What can hang from each mark:
V: F N U
N: W
Z: V W
W: Z
F: M V
J: T
T: N
U: V
M: F J

Every row comes from one small tree of marks. The marks that hang from a mark follow it in brackets, in alphabetical order. Every link used is in the known rows. Which tree was each row made from?
Known rows:
J(T(N)): [-1.30  1.63  0.22  0.05  1.68  2.26 -1.16 -2.69  0.36  0.82  1.30 -0.37
 -1.09 -0.82 -2.21 -2.16 -0.28 -0.04  0.39 -1.44 -0.79  0.59]
Z(V(U)): [ 0.76 -0.23 -1.55  1.05  0.60  0.90 -3.06 -0.19 -0.58 -1.35  2.12 -1.74
 -1.31  1.64  2.77  0.01 -0.72 -2.40  1.58  0.03 -2.37 -1.96]
T(N(W(Z(V)))): [-0.29  3.64 -1.30  2.53  1.48  2.64 -3.58 -4.44  1.46 -0.24  1.18 -1.39
 -5.17 -1.38 -1.71  0.88 -0.73 -3.84  1.16 -0.57 -4.08 -2.49]
U(V(N(W(Z)))): [ 2.26  2.32 -1.00  3.64 -0.28 -0.25 -0.13 -0.42  0.61  0.83 -0.13  0.43
 -3.09 -1.23 -1.04  1.35 -3.34 -3.41 -2.39 -0.91 -1.66 -3.12]
U(V(F N)): [ 2.87  0.63  0.75  2.38 -0.70 -1.17 -0.12  2.39 -1.83  3.66 -0.28  0.88
 -1.04 -1.38  1.98 -0.48 -2.29 -1.72 -2.29 -1.75 -0.05 -1.58]
N(W): [ 0.03  0.35 -0.08  0.23  0.11 -0.25 -1.49 -1.59  1.45  0.50 -0.48 -0.88
 -1.51 -1.14 -1.12  0.77 -1.01 -2.20 -1.06  0.07 -1.42 -0.12]
N(W(Z(V(F U)))): [ 1.41  0.89 -2.88  3.40  0.72  1.50 -5.21 -2.31  1.21  0.49  0.94 -1.80
 -4.61 -0.59  2.53  1.05 -1.14 -4.42  1.07 -0.96 -6.50 -3.39]
M(F J): [ 0.29  0.26 -2.93 -2.11  0.63 -1.02 -0.65 -0.44 -1.22  0.01  1.55 -0.46
  3.06 -0.90 -0.19 -0.71 -0.25  0.38 -0.31  0.25 -0.24  1.31]
U(V(N(W))): [ 2.16  1.24  0.41  2.24 -0.52 -1.23 -0.40  0.47  0.06  1.92 -0.11 -0.14
 -1.97 -1.42 -0.55  0.60 -3.57 -3.68 -3.21 -0.75 -0.20 -1.73]
F(V(N U)): [ 1.34 -0.54 -1.21  1.96 -0.43  0.36 -2.35  0.47  1.32 -2.30  0.27  0.07
 -0.39  1.56  3.80  0.85  0.89 -2.37 -0.21  0.32 -1.66 -3.00]
F(M V(N)): [ 2.50 -1.11 -0.70  1.25  0.07 -1.46 -1.57  0.33  0.60  0.01 -0.86  1.98
  0.33  0.29  1.52 -0.70  0.68 -1.66  0.34  0.09 -2.53 -1.20]
J(T(N(W(Z)))): [-1.23  2.97 -1.31  1.79  1.99  2.91 -2.23 -5.18  2.50  0.33  0.70 -0.60
 -3.91 -1.90 -4.01 -0.71 -1.09 -1.95  0.08 -1.48 -3.68 -0.81]
V(F N(W(Z)) U): [ 2.30  0.27 -1.90  3.44 -0.54  0.06 -3.20 -0.77  1.75  0.96 -0.41 -0.72
 -3.30 -0.34  2.44  2.38 -1.45 -4.40 -1.42 -1.12 -4.54 -3.97]
J(T): [-0.51  0.15 -0.49  0.43  1.08  0.47 -0.08 -0.89 -0.08  0.01  0.49  0.30
  0.36 -0.54 -1.72 -1.90 -0.54  0.74  0.11 -0.75 -0.87  0.10]
V(F U): [ 0.96 -1.24 -0.93  0.47 -0.18  0.78 -2.67  0.40 -0.01  1.45  0.44 -1.21
 -1.22  0.52  3.70  0.00 -0.34 -1.40  0.14 -1.04 -2.26 -0.39]
M(J): [-0.28  0.04 -1.17 -0.96  0.08 -1.11  0.34 -0.16 -0.98  1.09  0.68  0.18
  1.27 -1.39  0.34 -1.52 -2.17 -0.60 -0.93  0.20  0.08  0.31]
W(Z(V(F N U))): [ 2.71  0.69 -2.31  4.31 -0.05  0.48 -3.32  0.63 -0.63 -0.15  1.02 -0.23
 -2.50  0.56  4.08  1.28 -0.45 -3.35  0.81 -0.97 -4.52 -5.37]
Z(V(F N U) W): [ 3.40 -0.31  0.02  4.34 -0.21 -0.72 -3.08  2.52 -2.03  0.55  1.16 -0.55
 -1.55  0.10  5.56  1.31 -0.60 -4.78  0.45 -0.47 -3.20 -6.64]
M(F J(T(N(W)))): [-0.98  2.18 -2.88 -1.76  2.42  1.23 -3.10 -4.77  0.58  1.37  2.34 -1.72
  0.27 -2.96 -3.62 -2.11 -1.67 -1.84 -0.91 -1.09 -2.36  1.80]
W(Z(V)): [ 0.43  1.82 -1.89  2.52  0.83  0.95 -1.18 -1.15 -0.27 -1.43  0.92  0.18
 -1.95  0.10 -0.05  0.38  0.11 -0.92  1.92 -0.01 -2.89 -2.90]
U(V(F N(W(Z)))): [ 2.88  2.08 -0.84  4.15 -0.47 -0.46 -1.19 -0.07  0.26  3.21 -0.77  0.63
 -3.81 -2.36  0.31  0.91 -3.00 -3.61 -2.59 -1.77 -2.86 -3.07]
W(Z(V(F N))): [ 2.44  1.62 -1.21  4.32  0.02 -0.33 -1.59  0.51 -1.05  0.81 -0.12  1.16
 -1.89 -1.06  1.78  0.92  0.06 -2.06  0.46 -0.90 -3.42 -4.89]
F(M(J(T)) V(N)): [ 1.77 -0.83 -2.34  0.69  1.23 -2.00 -1.39 -0.71 -0.26  1.07  0.26  2.46
  2.07 -1.72 -0.03 -4.16 -2.02 -1.40 -0.39 -0.41 -3.49 -0.77]
Z(V(N) W): [ 2.46  1.01  1.15  3.84  0.01 -1.48 -0.28  2.21 -1.99 -0.93  0.63  0.67
 -0.41 -0.49  1.85  1.40 -0.22 -3.30  0.37  0.53 -0.95 -6.17]
V(F N U): [ 2.23 -1.08 -0.35  1.78 -0.76 -0.53 -2.04  1.66 -0.34  1.35  0.06 -0.43
 -0.53  0.66  4.17  0.99 -0.61 -2.44 -1.10 -1.04 -1.63 -2.51]
W(Z(V(U))): [ 0.77  0.80 -3.02  2.56  0.77  1.79 -2.76 -1.02  0.00 -2.40  2.01 -1.07
 -2.48  1.65  2.29  0.65 -0.50 -2.21  2.43 -0.09 -3.95 -3.34]

Which tree is each row?
[ 3.82 -2.31 -1.13  1.35 -0.19 -1.78 -4.26  0.12  0.86  3.23 -0.41 -0.79
 -1.92 -0.03  2.91  0.55 -2.50 -5.31 -1.33 -1.31 -5.08 -1.11]
V(F(M) N(W) U)
[ 2.44  0.06 -3.63  1.38  1.21 -1.07 -2.85 -1.02 -1.87  3.37  0.92  1.11
 -1.10 -2.20  1.59 -2.76 -2.64 -2.22  1.76 -0.95 -5.93 -1.24]
W(Z(V(F(M(J)))))
[-0.03  0.53 -1.76 -1.34  2.42  0.13 -3.00 -4.50  0.65  3.70  1.43 -0.49
 -1.27 -3.09 -3.23 -4.07 -4.45 -3.41 -0.71 -1.40 -4.15  2.19]
F(M(J(T(N(W)))))
[ 1.93 -0.37 -3.04  0.87  0.08  0.33 -3.37  0.00  1.00 -3.25  1.09 -0.54
  1.28  2.18  3.44  1.66  2.81 -1.43  0.47  0.31 -1.84 -1.95]
M(F(V(N U)))
[ 3.05 -1.04 -0.62  0.38  0.39 -0.88 -1.68  0.95 -1.67  5.06  0.14  0.69
 -1.47 -1.14  1.57 -2.52 -2.72 -1.28 -0.04 -2.07 -2.62  1.84]
U(V(F(M)))
[ 1.63 -2.54 -3.24 -0.83  1.53 -0.87 -3.40 -0.85 -1.15  3.84  1.64 -0.13
  0.84 -1.13  2.15 -4.61 -3.87 -1.75  0.27 -1.87 -5.17  1.39]
V(F(M(J(T))) U)
[ 2.25 -1.03 -1.89  0.27  0.20 -2.46 -1.36  0.14 -0.30  1.11 -0.27  2.16
  1.67 -1.17  1.66 -2.22 -1.46 -2.25 -0.54  0.29 -2.51 -0.85]
F(M(J) V(N))
[ 4.45 -0.50 -0.09  1.92 -0.09 -2.35 -2.23  0.72 -0.62  5.57 -0.72  0.62
 -2.41 -2.13  0.83 -0.93 -4.07 -4.52 -2.50 -1.94 -3.36 -0.35]
U(V(F(M) N(W)))
[ 1.74  1.92 -1.46  3.73  0.12 -0.20 -0.43  0.24 -0.68 -1.55  0.54  0.90
 -1.23  0.17  0.30  1.37 -0.28 -2.02  0.55  0.00 -2.20 -4.96]
W(Z(V(N)))
[ 2.73 -0.02 -1.02  3.15 -0.08 -0.66 -4.87 -0.18  0.15  1.37  0.61 -1.70
 -2.80 -0.57  3.46  1.42 -1.70 -5.83 -1.02 -0.91 -4.38 -4.09]
Z(V(F N(W) U))
[-0.81  3.79 -1.83  3.04  2.60  3.14 -3.65 -5.34  1.56 -0.08  1.69 -0.99
 -4.61 -1.92 -3.45 -1.02 -1.36 -3.10  1.31 -1.38 -5.11 -2.37]
J(T(N(W(Z(V)))))
[ 1.81  0.49  0.65  3.07  0.44 -0.33 -2.15  1.12 -2.01  1.51  0.45  0.20
 -1.65 -1.72  2.80 -0.10  0.37 -2.47  1.46 -0.33 -2.82 -4.09]
Z(V(F) W)
[ 1.62  0.67 -1.92  0.88  0.17 -0.33 -1.65  0.00  0.65 -2.30 -0.02  0.78
  1.84  0.44  1.06  1.30  3.44 -0.22  0.01  0.39 -0.75 -1.50]
M(F(V(N)))
[ 3.18  0.60  1.21  4.26 -0.21 -1.59 -1.46  2.46 -2.31  1.44  0.10  0.93
 -1.06 -1.62  3.24  0.98  0.09 -3.53  0.15 -0.39 -2.22 -6.20]
Z(V(F N) W)
[ 3.79 -2.63 -1.08  1.00 -0.33 -1.46 -2.85  1.59 -0.58  2.70  0.06  0.10
 -0.38  0.98  4.14 -0.20 -1.43 -3.17 -0.19 -1.34 -3.70 -1.07]
V(F(M) N U)
[ 2.59 -1.02 -0.99  0.86  0.93 -0.95 -3.32 -0.01 -1.53  3.28  0.33  0.36
 -1.21 -0.84  1.74 -1.86 -0.58 -1.93  1.91 -1.15 -4.49 -0.16]
Z(V(F(M)))
[ 2.65 -0.06 -0.03  3.71 -0.12 -0.77 -2.06  2.23 -1.71 -1.83  1.77 -0.62
 -0.89  1.22  4.21  1.75 -1.00 -4.60  0.76  0.42 -1.97 -6.55]
Z(V(N U) W)
[ 2.72 -1.40 -1.68  0.48  0.87 -2.90 -1.02  0.45 -1.93  4.79  0.12  2.00
  1.90 -2.59  0.27 -4.04 -3.47 -1.57 -1.38 -1.77 -3.52 -0.22]
V(F(M(J(T))) N)
[ 0.71 -1.25 -2.38 -1.24  1.69 -1.54 -0.50 -1.16 -1.19  2.47  1.24  1.09
  2.00 -1.59 -1.49 -4.59 -3.56 -0.41  0.22 -0.82 -2.91  1.79]
F(M(J(T)))
[ 2.73 -0.91 -1.74 -0.49  0.60 -1.82 -1.26  0.75 -2.49  6.19  0.79  0.90
 -0.19 -2.59  1.85 -4.19 -4.95 -1.79 -1.05 -1.83 -2.65  2.09]
U(V(F(M(J))))
[-0.30  0.46 -2.37 -0.83  2.48  1.11 -3.04 -3.87  0.52  2.05  1.39  1.04
 -0.13 -2.19 -1.15 -5.37 -1.57 -1.18  1.12 -1.12 -3.94  1.79]
F(M(J(T(N))) V)
[ 2.42  0.97  0.15  3.20 -0.15 -1.39 -3.25 -0.25 -0.27  2.46 -0.49 -0.42
 -2.30 -2.29  1.10  0.93 -1.05 -4.51 -1.29 -0.73 -3.30 -3.64]
Z(V(F N(W)))
[ 2.26 -0.83 -0.47  2.00 -0.72 -0.76 -3.50  0.08  1.08  1.82 -0.40 -1.32
 -2.11 -0.44  3.02  1.71 -1.58 -4.58 -2.25 -0.96 -3.07 -2.54]
V(F N(W) U)
[ 1.51 -2.20 -2.40  0.03  0.72  0.47 -3.83 -0.96  1.50 -0.86  0.66  0.12
 -0.89  1.84  3.35 -1.39  0.33 -1.88  2.02 -0.06 -4.22  0.45]
F(M V(U))
[ 2.63 -1.92 -3.20 -0.13  1.08 -1.15 -4.64 -0.16 -2.03  3.38  2.12 -0.74
 -0.41 -0.63  4.27 -3.02 -3.52 -3.84  1.32 -1.02 -5.62 -0.26]
Z(V(F(M(J)) U))
[ 2.44 -2.76 -1.59 -0.29  0.35 -0.28 -3.66  0.33 -0.18  2.70  0.52 -0.54
 -0.98  0.90  3.62 -1.19 -1.15 -2.08  1.02 -1.39 -4.29  0.97]
V(F(M) U)
[ 2.39 -0.93 -2.10 -0.09  1.02 -1.93 -2.96 -0.24 -2.42  4.33  0.98  0.51
  0.19 -2.36  1.98 -3.42 -2.84 -2.49  1.01 -0.91 -4.46  0.12]
Z(V(F(M(J))))
[ 1.38 -1.54 -2.18 -0.75  1.51 -1.62 -1.66 -0.81 -1.54  4.78  0.53  1.26
  1.31 -2.83 -0.04 -4.99 -3.16 -0.46 -0.15 -1.79 -4.06  1.84]
V(F(M(J(T))))
[-1.00  1.82 -2.91 -2.01  2.41  1.37 -1.71 -3.20 -0.89  0.84  2.82 -0.81
  1.88 -1.84 -2.45 -2.82 -0.62  0.37  0.11 -1.10 -1.05  1.93]
M(F J(T(N)))
[ 1.11  0.74 -0.07  2.28 -0.34 -0.70 -2.10 -1.22  2.34 -0.69 -1.37  0.49
 -1.52 -1.18  0.20  1.23  0.63 -3.19 -1.55  0.49 -1.97 -2.64]
F(V(N(W)))
[ 3.63 -1.96 -1.15  2.32  0.90 -0.49 -4.60  1.14 -1.94  1.85  1.56 -0.51
 -2.09  0.42  5.00 -0.90 -1.09 -4.36  2.84 -0.85 -5.89 -3.24]
Z(V(F(M) U) W)
[ 3.51 -0.21 -1.35  2.74  0.01 -1.63 -2.30 -0.84  1.05  3.12 -1.60  1.26
 -2.55 -1.52  0.09  0.82 -1.54 -3.71 -0.88 -1.33 -5.49 -2.18]
V(F(M) N(W(Z)))
[ 1.61 -0.46 -0.65  1.55 -0.58 -0.61 -2.38 -0.20  1.48 -0.54  0.21 -1.51
 -1.47  0.65  1.59  2.13 -2.00 -4.48 -2.01 -0.06 -1.84 -2.59]
V(N(W) U)
[-1.30  1.96  0.09  0.37  1.79  2.06 -2.45 -4.26  1.75  1.39  0.83 -1.26
 -2.74 -2.03 -3.34 -1.38 -1.34 -2.20 -0.68 -1.32 -2.21  0.51]
J(T(N(W)))
[ 4.31 -0.90  0.03  1.70 -0.29 -2.06 -0.97  2.32 -2.01  4.97 -0.25  1.45
 -0.83 -1.04  1.91 -1.54 -3.09 -2.30 -1.39 -2.00 -2.00 -0.25]
U(V(F(M) N))
[ 3.96  0.21 -1.86  3.60  0.46 -1.26 -2.39  0.47 -1.36  2.04 -0.18  1.75
 -1.76 -0.65  1.70 -0.17 -0.70 -2.68  1.35 -1.24 -5.37 -3.49]
W(Z(V(F(M) N)))
